Each row was made from one small tree. The marks that hang from a mark follow it in brackets, in alphabetical order. Every link used is in the known rows. Write each row's tree.
(in the rows, 128 means zero)
Known rows:
lagaki[kunu[vezap] solad]: [118  83 105 121 118 113 170 138 114 165 165 123  94 143 108 118 160 167
 126 149 108 138 119 105 162 157 121 171  73  83 132  67 108 171]
vezap[duvis[fedo[kunu[lagaki]]]]: [158 169 107  91 132 138 155 127 193 157 156 131  50 109 132 130  79 113
 185 170 106 160 169 125 126 120 145  90 170 129  98  94 144 147]
lagaki[kunu[fedo] solad[milu]]: [114  94 117 130  92  87 138 128  88 126 135 133 100 129 137 114 157 150
 107 130 161 129 121 142 159 145 105 169  91  86 141 146 107 179]
duvis[fedo[kunu[rafugiv rogesom]] vezap]: [161 133 112 151  74 126 103 181 141 168 131 154  83  89  94 147 107 141
 127 182 124 141 190 149 115 103  88  98 125 173 120  68  82  91]
rafugiv[kunu]: [140 119  95 155 169 171 159 133 106 109 152 172 170 117 148 125 160 125
 196 136 184 144 152  83 129 114 127 144 157 117 184 159  73 158]
fedo[kunu[lagaki]]: [175 136 130 125 151 172 149 134 138 110 175 115 106 110 131 131 103 149
 153 128 131 170 132 134 101  94 119 127 127 116 154 101 149 126]
lagaki[kunu[fedo] solad]: [ 92  56 109 115 106  99 152 137 106 141 154 126  84 123 143 135 160 143
 111 129 156 153 121 128 167 161 105 146 116 117 124 105 100 177]
lagaki[kunu solad[milu zafer]]: [169 109 103 184 128 123 137 139  80 117 109 177 112 182 117 137 192 169
 126 130 120 123 107 117 140 134 132 164  67  84 146 163  71 163]
duvis[fedo[kunu[rafugiv]] vezap]: [182 120  97 147  74 155 133 174 140 171 148 141  63  98 122 157 102 159
 158 196 160 132 194 120 114 106  76 119 126 150 149  83  43 117]
kunu[fedo rogesom]: [ 87 112 148 127 127 122  92 121 124  99 136 139 143 115 167 118 136 110
  93  96 155 126 127 134 129 131 143 126 162 146 138 133 139 124]
rafugiv[kunu[rogesom] solad[lagaki]]: [124 129 125 166 182 137 118 180 100  85 101 186 192 128 100 147 171 115
 131 136 115 156 125 128 172  75  98  91 186 136 119 197 153 126]
rafugiv[kunu[fedo rogesom] solad]: [ 68 127 122 164 171 107 126 149  69  98  95 150 196  95 107 153 168 124
 114  90 164 153 135 158 166  90 126  92 181 149 116 168 132 162]
duvis[fedo[kunu[rogesom vezap]]]: [119 155 111 123 115 139 129 153 147 179 158 152 104  93 125 123 101 124
 125 157  77 118 155 112 124  90 131 100 129 111  95  49 142 125]
solad[lagaki milu[rokor[rogesom]]]: [171 135 130 111 127 140 133 159 129  83  89 222 148 192 141 120 131 110
  98 167  68  74  63  92  77  86  88 143 113  67 179 202 133 129]
lagaki[kunu[rafugiv] solad[milu]]: [180 106 121 140 100  90 133 137 101 160 117 118 110 137  89 137 168 169
 128 146 151 150 120 136 130 168  89 171  45 117 175 152  76 131]
lagaki[solad[milu zafer]]: [192 131 108 200 135 133 116 135  95  87 107 178 129 190 139 127 179 147
 154 143 129 113  96 117 115 124 146 183  84  84 161 186  57 143]
lagaki[solad[zafer]]: [169  94 101 189 148 152 131 139 115  98 125 177 120 190 147 143 181 141
 160 144 122 139  96 100 124 139 151 159 115 113 146 140  53 141]
milu[rokor]: [157 120 123 121 163 159 172 133 123 112 134 180 160 177 157 122 113 126
 142 122 132 112 119 102  84 133 113 163 142 116 175 110  67 155]
rokor[rogesom]: [122 106 117 130 112 142 152 163 140  99 124 182 132 128 154 154 183 131
 125 151 121 137 111  63  87 134 129 140 110 114 201 152 112 138]
duvis[vezap]: [153  95 129 162 102 158 134 163 118  90 157 161 118 144 160 123 148 164
 145 160 182 110 173 104 139 124 108 186 129 128 193 123  54 144]
zafer[kunu[lagaki[solad[milu]] rafugiv]]: [192 131 132 133  91 105 122 119 111  91 105  73 152 134 105 115 128 106
 144 143 129 132  97 152  85 165  93 186  48 105 142 176 121  68]
vezap[duvis[fedo[kunu[lagaki rogesom]]]]: [136 178 123 101 135 111 121 131 191 160 138 143  70 101 106 120  87  95
 156 154  75 159 165 163 125 114 160  70 165 149  77  83 182 126]
zafer[kunu[fedo rafugiv rogesom vezap]]: [ 86 126 159 105  96 122  78  98 107 145 115  67 177 101 141 132  95 110
  72 100 132  99  99 139 106 147 123 117 116 149 100 135 166  80]
lagaki[kunu[rogesom] solad]: [107  70 113 140 117  83 138 168 113 139 139 167 126 127  96 128 180 133
 109 133  99 167 133 141 154 168 126 143  90 133 122  89 119 137]
rafugiv[kunu[fedo lagaki[solad]]]: [125  94  91 135 139 135 149 105 112  89 158 119 115 126 122  88 138 101
 169 118 166 144  99 152 163 108 147 137 148  98 113 127 116 142]
rafugiv[solad[milu zafer[kunu]]]: [150 166 133 205 149 139 134 159  54  63  60 150 221 159 145 192 178 149
 131 123 125 114 116 103  96 109  95 164 104 104 145 245  89 137]
zafer[kunu[vezap]]: [121 121 126 124 118 161 148 124 108 116 157 109 176 120 177 137 123 127
 137 141 125 103 127  75 107 143 110 175 111 103 147 132 122 127]
kunu[rafugiv[solad] rogesom vezap[duvis]]: [130 187 175 122 169  78  96 121 138 175  68  93 145 149  60 162 131 164
 100 127 103 156 125 165 144 162 148 102 117 181 118 149 158 140]
zafer[kunu]: [125 106 125 131 114 159 148 143 106  95 146 139 182 106 187 155 138 108
 154 147 145 137 148  80  96 157 100 173 129 131 162 159 100 122]
zafer[kunu[rogesom]]: [103 111 136 140 114 131 116 153 106  98 130 151 205 102 161 145 143  92
 120 125 110 136 143 111  96 155 119 147 131 146 135 147 134  95]
vezap[duvis]: [143 139 134 115 154 135 129 119 152 130 134 148 115 145 161 143 135 129
 171 154 157 152 157  99 125 173 156 148 159 149 171 163 103 179]
zafer[kunu[fedo]]: [ 90  95 125 115 105 147 135 124  98  91 144 117 175  94 207 152 119  99
 123 122 174 119 130  93 117 148 100 154 151 128 138 168 115 132]
lagaki[kunu]: [121  94 121 126 128 144 173 145 123 137 154 151 125 124 156 146 160 164
 135 120 161 150 151  93 136 148 106 150 120 126 178 117  96 155]
zafer[kunu[fedo lagaki[solad] rafugiv]]: [135  88 127 107  89 112 118 102 123 103 128  50 124 113 133 125 109  98
 122 123 145 142  87 155 112 169 105 146 101 136 102 139 130  77]

Which tree is each row?
[105 133 167 112 119 125  75  88 136 152 119  82 127 122 126 113 106 139
  74  90 147 103  97 146 120 136 142 107 122 149 131 118 148  99] -> kunu[fedo rafugiv rogesom vezap]
[118 104 144 109 104 141 105 133 119 103 144 135  97 130 187 124 130 144
  83 125 171  93 113 119 174 101  77 134 145  83 148 204 153 146] -> solad[lagaki[kunu[fedo]] milu]
[156  77 112 128 109 108 151 146 125 171 131 119  98 137  98 151 164 163
 135 149 149 177 130 124 134 184  93 147  73 143 156 114  71 130] -> lagaki[kunu[rafugiv] solad]
[ 82 112 119 143 152 139 105 120  96 105 136 164 168  93 143 112 146  98
 129  98 176 134 130 139 146  97 153 104 177 140 132 152 129 139] -> rafugiv[kunu[fedo rogesom]]
[191 132 111 135  73 153 141 153 168 151 149 106  45 100 105 124  88 153
 156 171 148 123 177 146 117  82  85 114 122 140 134  59  84  89] -> duvis[fedo[kunu[lagaki rafugiv]] vezap]
[ 58  87 138 114 118 109 120 133 118 136 139 142 131 100 144 128 144 140
  70  88 148 134 134 140 160 136 124 105 142 146 129 116 147 143] -> lagaki[kunu[fedo rogesom]]
[163 157 102 113 111 159 140 130 157 210 156 109  78  97 126 148  84 149
 154 170 123 125 149  95 103 110  99 104 111 121 135  71  91 117] -> duvis[fedo[kunu[rafugiv vezap]]]
[122  78 107 179 139 114 122 157 104 132 108 191 120 167  95 138 198 145
 100 120  81 152 101 135 148 142 154 114  96 131 108 108 102 134] -> lagaki[kunu[rogesom] solad[zafer]]
[155 120  85 152  79 158 151 196 131 141 168 167  69  96 151 141 111 150
 161 204 152 123 205 104 130  83  81 134 141 125 142  72  57 149] -> duvis[fedo[kunu] vezap]
[178 147 152 121 147 144  96 125 146 143 135  92 118  95  75 127  98 140
 115 107 113 176 119 178  90 100 122  85 106 164 130  96 168  68] -> fedo[kunu[lagaki rafugiv rogesom]]
[142 130 116 147  81 135 128 178 156 122 154 152  70  95 102 100 103 124
 132 158 102 119 182 158 133  66 117 105 142 132  98  38 138  98] -> duvis[fedo[kunu[lagaki rogesom]] vezap]
[137 152 139 131 152 143 106 140 113 161 163 129 134 106 105 122 114 156
 106 139  93 143 130 137 110  91 134 117 107 121 125  73 163 133] -> fedo[kunu[rogesom vezap]]
[165 110 126 111  99 124 139 101 131 134 134  47 133 137  96 108 111 118
 138 140 100 126  85 134 104 162 114 167  59 110 113  97 138  70] -> zafer[kunu[lagaki[solad] rafugiv vezap]]
[ 58 125 157  78 139  89 106  92 133 191 132 110  92 130 123 111 119 147
  69 100 117 115 129 158 181 152 174  94 144 144  85 106 192 185] -> lagaki[kunu[fedo rogesom vezap[duvis]]]
[204 134 106 180 159 132 143 124  83  99  85 204 155 234 120 114 138 132
 144 137  92  84  75 135  87 116 138 182  86  74 146 156  39 155] -> lagaki[solad[milu[rokor] zafer]]
[107 113  83  92 101  78 178 135 168 217 143 145  42 150 114 123 136 127
 160 190  90 130 156  98 183 182 148 132 117 104  85  64 104 196] -> lagaki[kunu[vezap[duvis[fedo]]] solad]
[130 120 144 167 138 156 111 127 121  65 107 148 183 149 140 124 143  99
 116  84  86 110  89 130  90 110 163 116 125 135 101 143 154  66] -> solad[zafer[kunu[lagaki rogesom]]]
[131 170 125  85 126 129 153  96 219 154 140 111  55 155 145  91  88 110
 172 134 110  94 145  98 141 135 176 131 158 105 113  85 146 144] -> kunu[lagaki vezap[duvis[fedo]]]
[124 178 142  95 118  95  96 108 199 207 101 124  88 136 110 123 103 108
 140 146  97 113 153 121 129 163 166  93 143 161 103 102 132 113] -> kunu[rafugiv rogesom vezap[duvis[fedo]]]
[137 140 144 161 120 159 105  91  96  50 102 107 160 153 189 116 120 116
 112  78 149  61  82 131 101  95 140 145 119  87 120 208 143 101] -> solad[milu zafer[kunu[fedo lagaki]]]
[121 177 112 142 205 121 162 119 103 153 105 131 161 145  84 151 151 159
 177 151 136 150 150 115 172 119 150 122 162 129 127 169 125 217] -> rafugiv[kunu[vezap[duvis]] solad]
[157 175 135  84 119 129 140  81 225 181 118  81  52 155 122 104  79 118
 170 130 119 100 133 119 130 153 163 110 139 134 117  96 130 113] -> kunu[lagaki rafugiv vezap[duvis[fedo]]]
[105 114 164 104  95 121  84 100 128  97 112  63 162  97 135 121  99  82
  85  76 138 122  99 167 101 144 118 105 126 171  99 142 178  44] -> zafer[kunu[fedo lagaki rafugiv rogesom]]
[115 169 166 103 160  99 112  90 136 168  85  53 111 148 108 168 108 171
 107 125 159 136 115 150 159 157 129 111 143 164 127 166 134 180] -> kunu[fedo rafugiv[solad] vezap[duvis]]
[110 159 167  89 141  99  64  70 157 180 108  79 105 137 114 118  94 137
  84 108 136 116 111 165 139 163 174  98 143 173 105 140 171 130] -> kunu[fedo rafugiv rogesom vezap[duvis]]
[133 148 113 120 119 139 133 156 171 134 154 147  93  89 118 114  96  98
 141 130  87 151 152 142 110  86 126  85 147 130  96  55 162  92] -> duvis[fedo[kunu[lagaki rogesom]]]
[ 80 136 134 151 178 114 136 130  93  72 100 123 175 104  85 120 150 119
 118  68 149 146 113 183 171  71 141  85 174 136 103 152 173 133] -> rafugiv[kunu[fedo lagaki rogesom] solad]
[ 95 114 126 131 157 140 118 101 119  81 139 129 152 104 123  80 130  93
 127  77 163 124 117 163 147  83 167  97 177 128 114 131 171 111] -> rafugiv[kunu[fedo lagaki rogesom]]
[100 171  96 115 149 115 135 112 161 181 123 182 122 117 110 100 123  88
 180 154 102 107 167 111 156 117 191  91 181 129  85 109 133 166] -> rafugiv[kunu[rogesom vezap[duvis[fedo]]]]
[107 157 160  86 138 112 110  93 149 124 126  88 152 132 114  97 100  94
 120 120  69 115 121 150 122 147 175 128 123 134  80 123 225 110] -> zafer[kunu[lagaki rogesom vezap[duvis]]]
[ 85 153 160  93 145 101  78  82 147 150 131 106 113 139 138 109 110 126
  92 112 123 112 120 153 153 144 188 108 159 142  99 127 180 167] -> kunu[fedo rogesom vezap[duvis]]
[110 119 149 125 119 136 125 131 131  73 132 121 184 110 140 110 128  87
 118 102 105 131 124 138  99 138 131 140 125 139 120 125 179  68] -> zafer[kunu[lagaki rogesom]]
[146 140 147 133 132 130 154 140 116  92  86  65 185 116 106 175 133 135
 134 109 139 157 115 134  99 148  71 138 104 157 141 166 134  83] -> zafer[kunu[lagaki rafugiv[solad]]]
[ 89 131 162 111 130 133 100  88 156 102 149  81 113 136 136  67 103 118
  73  63 127  84  88 158 137  98 171 123 134 110 104  86 202 105] -> kunu[fedo lagaki rogesom vezap]
[ 75  76 150  97 117 130  87 148 139 117 142 147 102 121 161 124 131 119
  65 107 133 125 107 133 180 111 100  86 174 135 104 146 185 120] -> solad[lagaki[kunu[fedo rogesom]]]
[ 99 124 142 128 122 137 120 133 106 119 140 120 194 115 143 122 123 105
 105 126  93 107 124 112 104 144 133 153 110 123 115 114 158 106] -> zafer[kunu[rogesom vezap]]
[169 142 100 125 110 155 138 149 155 183 147 134  89  85 139 170 100 133
 172 169 143 160 169  96  94 123  84 102 134 148 151 102  68 107] -> duvis[fedo[kunu[rafugiv]]]
[187 150 128 156 156 167 154 102  89  66  81 161 196 208 142 107 103 110
 133  92  89  49  74 133  57  90 130 159  98  77 129 174 111  99] -> solad[milu[rokor] zafer[kunu[lagaki]]]
[155 144 169 115 135 136  98  92 167 137 125  74 124 145  88  88 107 141
  99  76 117 106  91 157 110 121 158 124  96 135 144  91 173  62] -> kunu[lagaki rafugiv rogesom vezap]
[ 87 164 119 125 193 112 147 101  96 147 104 108 145 133 107 147 132 154
 151 129 159 137 137 137 191 109 153 104 183 125 105 176 138 229] -> rafugiv[kunu[fedo vezap[duvis]] solad]
[ 64 102 143 120 104 122  99 130 100  91 130 130 187  89 180 132 125  81
  90 108 139 123 126 128 117 148 119 128 152 150 104 156 151 106] -> zafer[kunu[fedo rogesom]]
[135 191 135 115 141  91 148 130 176 194  83 104  96 146 100 170 118 149
 155 158 120 129 155 107 144 161 123 107 146 153 117 134  98 159] -> kunu[rafugiv[solad] vezap[duvis[fedo]]]
[132 152 145  84 138 139 146  86 152 128 145  75 134 144 139 109  92 114
 148 139 100 110 122 116 117 151 158 150 128 119 105 131 188 136] -> zafer[kunu[lagaki vezap[duvis]]]
[105 131 118 148 179 140 170 122  99  74 117 104 154 112 115 130 148 135
 148  84 184 142 126 150 165  76 120 111 178 121 131 165 133 157] -> rafugiv[kunu[fedo lagaki] solad]
[122 105 145 126 123 115 115 137 135 164 114 132 135 110 100 148 147 152
  96 100 141 159 139 136 124 165 107 110 104 174 155 113 124  97] -> lagaki[kunu[rafugiv rogesom]]
